Each row comes from the steps of one path. Every step used is in the known rows, and no mark comes twice. Write the path behind each row, first mark first.
Known rows
Y, C, G: .14	.12	-.01	-.07	.09	.03	.15	-.51	.08	.12	.00	.42	-.03	.00	-.53	-.63	.01	-.17	.16	.07	.00	-.05
D, Y, L, G, B: .03	.23	.18	-.08	.27	.13	.19	-.41	.07	.03	.05	.30	.18	.09	-.25	.01	-.01	.04	.12	-.14	.14	.01
S, Y: -.01	.20	-.05	-.13	-.03	.10	-.02	-.44	-.05	.13	.10	.29	.11	-.20	-.33	-.39	.03	.04	.36	-.16	.00	.20
S, G, L, Y: .36	.07	.04	.02	.38	.22	.06	-.17	-.03	.20	.16	.42	.02	-.13	-.29	-.24	.03	-.13	.17	.13	-.10	.33
L, Y, C, G: .12	.11	-.09	-.05	.23	.10	.18	-.54	.01	.24	-.03	.43	.03	.05	-.54	-.55	.00	-.18	.09	.10	-.09	.13
S, Y, D, G, L: .21	-.07	-.01	-.15	.23	.17	-.06	-.23	.00	.19	.26	.52	.00	-.24	-.37	-.24	-.08	-.05	.65	-.08	-.09	.04
Y, L: -.09	.00	.15	-.10	.22	.07	.16	-.25	.06	-.08	.13	.01	.00	-.02	-.27	-.21	.20	.02	.11	.00	.02	.26
D, Y, L: .08	-.05	.09	-.11	.31	.14	.26	-.27	.13	.07	.24	.03	.08	.01	-.10	-.02	.21	-.07	.12	-.01	.06	.12
L, Y, D, G: .02	-.08	-.13	-.13	.38	.00	.03	-.27	.03	.26	.20	.35	.03	.00	-.55	-.08	-.02	-.11	.42	-.05	-.18	.31
G, L, Y: .13	.09	-.02	.02	.40	.32	.02	-.22	-.04	.20	.14	.42	.05	-.09	-.23	-.18	-.04	-.09	.23	.06	-.16	.33
L, G, D, Y: .51	.05	.19	-.06	.20	.31	.00	-.23	.20	.12	.22	.33	.07	.02	-.08	-.01	.12	-.23	.23	.06	.09	-.08
C, G: .17	.11	.10	.06	.17	.07	.09	-.41	.12	.10	.05	.31	-.05	-.06	-.30	-.56	.01	-.08	.08	.05	.03	-.05
L, Y, D, G, B: -.04	.10	-.11	-.09	.42	-.01	.12	-.40	.00	.20	.10	.55	.01	.08	-.57	-.11	-.14	-.02	.23	-.24	-.11	.20
D, G, L: .17	-.02	.14	-.04	.29	.23	.07	-.14	.08	.11	.30	.49	-.11	-.08	-.21	-.28	-.09	-.08	.53	-.05	-.10	-.08
L, G, D, Y, C: .36	.07	.04	-.20	.10	.21	.08	-.37	.14	.12	.13	.45	.04	.06	-.40	-.17	.12	-.28	.31	.06	.04	-.05
C, G, B: .09	.24	.06	.05	.26	.05	.18	-.49	.07	.09	.01	.48	-.03	.02	-.36	-.50	-.14	.01	.00	-.17	.08	-.08
D, Y: .21	.08	-.04	-.04	.25	.20	.13	-.29	.16	.18	.26	.30	.08	-.01	-.07	-.06	.05	-.16	.22	-.08	.06	-.06
S, G, L: .46	.06	.17	.00	.20	.13	.05	-.08	.06	.00	.22	.43	-.09	-.27	-.25	-.37	.09	-.09	.29	.11	.06	-.01
Y, L, G, B: -.08	.26	.23	-.08	.23	.09	.13	-.40	.03	-.08	.00	.26	.13	.06	-.35	-.09	-.03	.11	.07	-.12	.13	.10
S, Y, D, G: .00	-.03	-.12	-.20	.17	-.06	-.02	-.36	.03	.21	.21	.38	.06	-.11	-.56	-.23	-.01	-.02	.55	-.15	-.11	.17

Which path is each row?
.03	.04	-.10	-.16	.30	.22	.14	-.36	-.04	.26	.13	.57	.02	.04	-.56	-.29	-.04	-.18	.44	.03	-.20	.23 : D, G, L, Y, C
-.03	.19	.25	-.19	.00	.12	.01	-.37	-.01	-.01	.04	.04	.25	-.08	-.34	-.11	.11	.09	.31	.00	.08	.25 : S, Y, L, G
.11	.10	.24	-.13	.17	.18	.11	-.30	.12	.03	.13	.04	.24	.01	-.18	.10	.14	-.05	.19	.09	.10	.09 : D, Y, L, G
.29	.00	.40	-.10	.16	.21	-.05	-.17	.13	-.12	.08	.12	-.02	.02	-.29	-.16	.21	-.10	.19	.15	.05	.17 : Y, L, G, D
.33	.10	.32	-.06	.13	.21	-.15	-.20	.13	-.07	.09	.30	-.05	-.02	-.31	-.23	.11	-.14	.25	.12	.04	.09 : L, G, D
.33	.01	-.05	-.18	.13	.17	.12	-.36	.14	.14	.18	.48	-.04	.06	-.39	-.26	.14	-.29	.28	.01	.00	-.01 : G, D, Y, C
-.07	.13	-.16	-.16	.22	.10	.13	-.44	-.05	.20	.05	.42	.05	.05	-.58	-.29	.07	-.15	.22	.04	-.13	.36 : L, Y, C
.08	.00	-.23	-.10	.38	.02	-.12	-.33	-.04	.16	.08	.26	.07	-.14	-.51	-.07	.07	-.09	.16	.05	-.08	.47 : L, Y, D
.24	.10	-.07	-.13	.20	.15	.12	-.31	-.04	.19	.08	.52	.01	-.06	-.58	-.36	.07	-.20	.26	.11	-.11	.28 : S, G, L, Y, C
.42	-.02	.15	-.04	.12	.14	.04	-.37	.12	.04	.05	.45	-.19	.01	-.47	-.63	.12	-.26	.16	.13	-.01	-.01 : Y, C, G, D
.27	.08	-.07	-.06	.13	.10	.23	-.52	.12	.23	.08	.43	.05	.02	-.39	-.48	.00	-.23	.15	.04	.04	-.19 : D, Y, C, G
.35	-.14	.20	-.06	.33	.21	.23	-.28	.19	.08	.22	.08	-.03	.06	-.11	-.20	.24	-.15	.08	.07	.05	.03 : C, G, D, Y, L
.44	.02	.01	-.04	.22	.29	.13	-.36	.08	.19	.15	.57	-.03	-.08	-.23	-.47	-.04	-.22	.33	.09	.02	-.22 : D, Y, C, G, L
-.10	.17	.07	-.04	.30	.01	.22	-.36	.07	.10	.15	.53	-.07	.11	-.41	-.28	-.16	.03	.29	-.31	-.04	-.01 : D, G, B
.01	-.07	-.05	-.14	.27	-.07	.01	-.24	.09	.13	.22	.34	-.05	-.04	-.53	-.15	-.01	-.08	.47	-.07	-.08	.12 : Y, D, G
.08	.02	.02	-.01	.44	.29	.07	-.19	-.03	.28	.22	.47	.02	.00	-.29	-.17	-.11	-.11	.39	.01	-.22	.28 : D, G, L, Y
.12	.16	-.07	-.11	-.01	.04	.12	-.63	.01	.18	-.02	.44	.05	-.06	-.55	-.68	-.02	-.11	.24	-.02	.02	.00 : S, Y, C, G
.07	.09	-.14	-.14	.25	.22	.08	-.38	-.07	.19	.08	.51	.02	-.02	-.52	-.29	.01	-.17	.30	.05	-.15	.29 : G, L, Y, C
.09	.03	-.22	-.20	.06	-.05	-.18	-.43	-.05	.11	.08	.28	.10	-.29	-.54	-.24	.08	.00	.35	-.08	.02	.28 : S, Y, D
